Each row comes from the steps of one walk. Every step used is in the known rows, and no mark comes twice. Write the walk behind each row, first mark first.
Known rows
W/H/A/Y: [ -5  -5  -2 -12  -9  18  15  21   7  -3 -10 -15   4   6  -2 -17  36  -2
  11   2  -1 -19  -1  20 -28   2   4   6   9  -8  -4  18   6]
T/S/A/L/D: [  5  28   1  -3  12 -10  12  -3   1  -8 -25  -7 -15 -33  -6   4   5  -5
  -9  15   6  -5 -13  -8 -13  25   9  18  11  -3 -10   8   5]
K/W: [ -7 -14   7   0   1 -13  -1  10 -10  -7 -13   0  15  -7  -2   1  16   1
  13  -7  -2   1  -3  11  -3 -16   1   0   3   3   2 -14   3]
L/A/Y/P: [  5  -9 -10 -13   3   5 -14   3   6  -7 -11 -17  16  -4 -14  -3  21  11
  -6   5   1 -12 -10  12  -2   3  -1   6  18 -10   5   3  -5]
E/D/L: [  4   2  -3  -3  -6 -16  -7  -3   3 -30  -5   3  -5 -17  -1  -1   0  -2
  -5  -4  -1 -10  19  -7   5 -10   6  -9  -2   0  16   4 -18]
D/L/A/H: [ 18   0  -3 -15  11  -9  -8  -7   2  -7 -21 -12   1 -16   8   2  -2 -11
   3  11 -15 -18  -9   9   6   6  -7   8   8  -2  -5   0  -3]
D/L/A/Y/P: [ 10 -10  -9 -12  -1 -14 -20   0   3 -21 -17 -17  11  -8 -14  -2  31   2
  -9   6  -3 -10  -9   9  -7   0  11   0  14 -14   6   5 -20]
E/D: [ -3   2  -5  -3  -2   1  -1   0   6 -16   1   4   3 -12  -2  -4  -9   8
  -1  -4   1 -13  17  -5  12  -7  -5  -1   4   5  15   3  -6]
F/K/W/H/A/S/T: [-18 -10   2   8   3 -17  25  20  -9  -6 -26  -1   1  -1   4  -1  23  10
  19  12 -14 -30 -19  29 -24 -21  -6  17   1  14  12   2   5]
F/K/W/H/A/L/D: [-11  -5  16   1   7 -26  24  12  -6 -15 -39  -8 -16 -31   8 -21  46   9
  15   1   5 -23 -37  20 -24  -7 -13  10  -3   8  -7   0  -5]
Y/P/E/D: [  8  -9  -8  -2   2  -8 -10   4   2 -21  -3   6   8 -10 -16 -18   7  20
  -3   5   4 -14   5   0   9 -10  -5   5   4  12  22   4 -12]
D/L/A/S: [ 17   3 -17   0   3 -17  -9 -15  -1  11 -20  -7  -3 -19   2   8   6  -6
  -4   3 -16 -10  -4   3  10   9  13  16   3   0   3  -3 -14]
E/P: [ -4  -5  -5  -2   1  -4   1  11  -6   3  -9  -8  -3  -5  -8 -17  11   5
  -2  11  -6 -11  -8  -8  -4 -12   5  -5   6   3   4 -10 -11]
W/H/A/L/D: [  3   0  10  -4   8  -1  22   9   7   4 -31 -11 -28 -11  13 -29  24   5
   3   7  -1 -21 -26   7 -23  19  -9  14  -3   7  -7  14   1]
K/W/H/A/Y: [-11 -21   5 -13  -9   3  13  30  -4 -11 -24 -17  18  -1  -2 -14  52  -1
  25  -4   0 -19  -4  32 -30 -15   6   6  12  -4  -1   2   9]
E/P/Y: [ -5  -1  -3  -8  -6   6   2  13 -13   1  -5 -14   2  -5  -6 -18  23  -4
   0   5  -6 -11  -3  -1   6 -27   3   0   6   0  -1  -8 -18]
F/K/W/H/A/Y/P: [-13 -19   1  -3  -4 -14   8  29  -6 -19 -24 -13  11 -12 -15 -17  57  16
  15   4   3 -26 -29  29 -38 -28   0   4   9  -7   9  -2  -7]
Y/P/E/D/L: [ 15  -9  -8  -1  -1 -28 -17   3  -1 -35 -10   4   1 -17 -16 -16  18  10
  -9   7   2 -11   6  -3   4 -13   6  -1   2   8  21   5 -28]
H/W: [-10  -7  -2  -3   3  -4   5  10  -4   2 -13  -1  -3  -2   4 -10  16   3
   9   5 -11   0  -4  17   1  -8   6  12   2   9   2  -6  -4]
S/A/L: [ 10  19   7  -9   2 -13  19  10   3  -6 -14   1 -15 -14   3  -9   4  -3
 -15   7   4   1  10 -11 -12  13 -10  15  13  -3 -11   9   6]
F/K: [ -6  10  -2   6  -1 -11   2  -4  -4  -9   5   4  -4 -12  -3   6   3   3
   0  -1   4  -3  -9   2   0  -7  -7  -4  -2  -2  -4   3  -8]
A/S/T/U: [-23  19  -4   6   5  13   9   1  -1 -15 -16  -3   1  -1  -2  21 -18   0
  -4  13 -11  -8  -1   1   8  13   3   7   7   3  19  -1   0]
F/K/W: [-13  -5   6   5  -1 -24   1   5 -14 -17  -7   2  11 -20  -3   8  20   5
  12  -8   6  -1 -12  13  -2 -24  -5  -4   1   2   1 -15  -5]
U/T/S/A: [ 13   9  -6   6  -3  -9   5  -3   2  -5  -8   8  10 -10 -11  11 -10  -2
 -10  25 -10 -12   1  -5 -11  -8   9  11  15   1  -8  11   9]
A/Y/P: [ -2  -5  -4  -4  -3   2  -8  15   0  -9  -2 -12  14  -4 -18  -3  17   8
  -6   2   7  -6  -8   4  -7   0   9   0   9 -15   5   4 -10]
D/L: [  8   0   1   1  -3 -17  -6  -2  -5 -15  -8   0  -7  -6  -1   2  12  -9
  -4   1  -3   3   0  -1  -4  -3  11  -6  -5  -2   1   2 -14]
E/P/Y/A: [ -7  -3  -7 -13  -6   5   6   4  -4  -5 -12 -16  -3  -6  -3 -21  27   0
   7  19  -3  -9 -12   1  -2 -31   6 -12  12   4   1 -12 -16]
P/E: [ 7 -1  1 -2 -3 -5  0  3 -6 -6  1  1  6 -3 -3 -4 13 -1  7  0  5  3  4  9
  6  2 -2  7  0  7 -5  6  0]
H/A: [  6   1  -1  -4   0   4   8   6   0   8 -20   3 -10   9   2 -16   1   0
   6  11  -2  -6   3   7  -8   3   9   7  -4   3   5   1   1]
W/H/A: [  2 -11  -3  -3  -2   7  14   9   8   8 -15  -2 -13  13   5 -21  20   2
  10  10  -6 -17 -12  12 -28  -1  -4   6   0   5   2   8   8]
A/L: [ -1   8   9  -3   1  -6  14   9  -1  -6 -10  -3  -9 -14   2  -7   2   6
  -8   0   1   0  -2  -5   0  12 -12   7  -4  -2 -10   4  -4]
K/F: [-14  -3  -3   2  -3   2   0  -5  -2 -13 -11   4  15  -4  12  15   5   3
   4 -15   5  -2 -13  -2 -14 -10  -5   2  -4   0   1  -6  -3]
T/S/A: [  7  18 -13  -1   3  -3   3  -1   1  -6  -9   1  -1  -9 -11  13   5  -6
  -3  17  -3  -1   2  -2 -19   6  14  12  15  -5  -3   2  12]

Write each row's walk
[  7  -1  -4 -15  -8  -6 -11  -3   1 -24 -14 -17  12 -12  -3   8  30 -11
   0  -5  -1  -9   8  15   1   5   9  -2  11 -15  -7  12 -13] => D/L/A/Y
[  7   6  -4 -17  12  -4  12  18  -1   9 -20  -5  -5 -11   8 -11   0 -11
   5  17 -15 -14   4  16  -4   2  -1  25  19   4  -5  -5  13] => S/A/H/W
[-16 -16   5   6  -2 -21   6   8  -8 -19  -2  -4  10 -19   2   3  39   7
  14  -9   0 -11 -25  18 -24 -30 -16  -3   3   5  -2  -6   0] => F/K/W/H
[ -3   7   5  -7   2  -6  20   1   8 -10 -18  -6 -12 -17   8 -10   6   9
  -4  11   7   2 -12  -4  -6   7 -11  -3   2   4  -8  -2  -1] => Y/A/L
[ 16   4  -6 -13  -7  -9  -3  17  -2 -15  -3  -7  15  -5 -22  -9  32  -2
 -10  10  10  -5  10   7 -13   8   9  13  24  -7   0  13   1] => S/A/Y/P/E
[  3  -8  -7 -19  17   6   3   7   2  11 -25 -11   4 -12  12 -11   2   1
  17  13 -22 -22 -11  27  11   1 -11  24  13  11  -3  -7   6] => L/A/H/W
[  8   3 -16  -2   6   4  -2 -14   3  25 -15  -5   3 -13   4   7  -3   5
  -1   4 -14 -15  -8   6  15  12   2  23   8   5   1  -6  -2] => L/A/S
[-17  14 -10  -2  12  16   2 -11   6 -12 -26  -8   5   1   1  19 -13   3
  -1  15 -16 -15  -3   7  14  15  -6  14  15   5  18  -3   3] => L/A/S/T/U
[ -1   1  -7 -21   2  12  11  13  -2   0 -16 -23   3 -19  -1 -20  10  -5
  10  25  -9 -22 -20   6   5 -26  -3  -4  16   3  -2 -14  -8] => E/P/Y/A/H
[ -7 -24   5  -4   1  -6  13  19  -2   1 -27  -4   2   4   6 -21  38   3
  22   3  -7 -15 -13  24 -29 -20  -2   8   3   8   6  -8   9] => K/W/H/A
[ 13  -6  -6  -8   1 -17 -12 -16   3 -12 -17  -5  -2  -6   5  -1  17  -8
  -2   5  -8  -3  -2   6   1   1   0   1   3   0  -1   1 -11] => D/L/A
[  9  -8 -13 -20  -3   4 -16   4   7 -30  -8 -10  27 -15 -18 -13  26  17
   0   0   4 -25  15  16  13  -2  -8  10  20   1  14  13 -12] => L/A/Y/P/E/D
[  8  -8 -14 -16  -4 -11 -22  -1   9 -38 -17 -14  14 -19 -16  -6  22  10
 -10   1  -1 -24  10   5   3  -4   5  -4  16 -10  21   7 -27] => E/D/L/A/Y/P
[ -1  -1  -6 -17  -4  14  -5  -1   4  -9  -6 -15  20  -6  -3   6  18  -3
   5  -4   3 -10   7  15   5   6  -2   5  17  -9  -7  10   1] => L/A/Y
[ -7   7   7 -15   4  -3  15   2  -3 -10 -30 -23 -18 -30   1 -29  30   2
   0  17   5 -12 -29  -2   4 -11  -1  -6   9   6  -5  -6 -22] => E/P/Y/A/L/D
[  6  14  -1 -17 -10   1   6  12   1  -9   0  -9   9  -4  -6   4  17 -14
  -7  -1   9  -3  21   2 -11  10   9   5  22 -13  -8  13   5] => S/A/Y
[ 10   5  -7  -6   9  -3  14  15  -3   3 -25  -1  10 -22  -6   0 -15  -2
   3  33 -26 -26  -8  15  -4 -11   4  31  22   9 -11   5  13] => U/T/S/A/H/W
[  0  10  13  -2   9  -9   9  -1   0  -5 -15  -9 -15 -22   5  -8   3   2
  -5  -4   8  -4 -16  -5   6  21  -5   7  -1   0  -7   7  -6] => A/L/D
[  0 -15  -7  -8  -3  11   6  23   8   0 -16 -15   1  10 -13 -25  37  11
   3  11  -1 -23 -18  16 -35  -3   6   8  10  -8   8  10  -2] => W/H/A/Y/P
[  0   1  -6  -3  11   2   3  -6   5   6 -11  -6   6   6   6  11  -8   6
   0  12 -18 -18   1  12  13  10  -8  17   9  11   7   6   4] => L/A/S/T
[  7   9  13  -5  10  -2  18   3   2   2 -39  -4 -25 -13   6 -23   5   2
   0   8   5  -9 -16   4  -2  24   3  13  -6   4  -4   7  -4] => H/A/L/D
[ 19   2  -8  -1  -8 -10  -3  12  -4 -21  -9  -4  29 -17 -33   2  20   6
 -11  26   2 -14  -1   9 -14  -8  14  19  26  -5  -7  21   0] => U/T/S/A/Y/P/E
[-14   2  -9  -7  -1   2  16  10  -6   0 -16 -18   1  -1  -4  -9  13   3
   3  28 -13 -19  -9   5   5 -26   8  -1  12  12  11  -7 -14] => E/P/Y/A/S/T
[  3   2  -3 -13  11   7   9  -1   9   1 -13 -10  -1 -12   7  -2 -12  -1
   8  19  -3 -12 -17   5  -1  -1  -5  -2  10   4  -1  -7  10] => Y/A/H
[ 21   1  -7 -22   6 -10 -10  -5   3 -30 -17  -8  10 -30   3  -8   1  -6
   7   7  -9 -30  16  14  23  -1 -12  13  11  12   3   7  -9] => P/E/D/L/A/H
[  4   0  -4  12  -3   0   1  -4  -2  -7  -6   5  15 -11 -11  13 -16   9
  -2  17  -8 -12 -11   0   0 -15   7   5   2   2  -6  10   0] => U/T/S
[ -9  13 -10  -1   7  -4  -4 -12   2 -26 -33  -8  -3  -6   1  22  -1  -5
  -6  17 -21 -12  -2   6   9  13   5   8  10   2  20  -1  -8] => D/L/A/S/T/U
[-13 -19   4   0   6  -9  22  25  -5   6 -30  -8   6   9   7  -7  21   7
  18  12 -19 -25 -10  28 -22 -13   2  20   4  17  15  -2  13] => K/W/H/A/S/T
[ 12   5 -11   1  -5  -5  -3  12   2 -13  -8  -5  25 -14 -31   8   5   7
 -17  27  -4 -17  -6   1 -20  -8  18  12  25 -13  -2  16   0] => U/T/S/A/Y/P
[ 18 -11 -10 -15  -3 -19 -20   2  -4 -28 -16 -16  17 -13 -17  -6  46   2
  -4   6   3  -8  -5  20  -1   1   8   6  14  -9   1  12 -19] => D/L/A/Y/P/E
[ 10   0  -8 -22 -13  -8 -13   0   1 -48 -10 -12  22 -24  -7  -2  34  -5
   5  -8   3 -19  30  17  17  -1   3   3  15  -1   2  20 -18] => P/E/D/L/A/Y
[ 15   2  -7 -20   8  -5 -10  -6   9 -24 -19  -9   3 -27   7  -2 -12  -4
   2   5 -13 -32  11   2  17  -1 -10   5  11   3   9   3 -10] => E/D/L/A/H
[  0  23 -11 -11  -6   9   5  10   0 -18  -5 -12  15 -15 -21  21  19 -11
   0   8   5  -5  11   7 -18  10  20  11  24 -18  -8  12  12] => T/S/A/Y
[ 26  -9 -13 -18  12 -16 -20  -2   4 -28 -22  -7   9 -29  -9 -17   3   9
  -1  16 -12 -32  -3   9  16  -3 -11  14  11   9  15   2 -16] => Y/P/E/D/L/A/H
[  8   3  -9  -9   3 -20  -4  -7  -2 -32 -18  -1   9 -13  -2   4   5   3
  -1   7 -15 -27  25  13  25   2  -1  14   9  18  16  18 -14] => P/E/D/L/A/S/T
[-11   8  -3  -5  -3   9  15  -1  -1  -3  -8 -11   4   3   6   7   0  -3
   6  17  -8  -7  -2  12  11 -12   2   6   7  10   7   4  -1] => P/Y/A/S/T
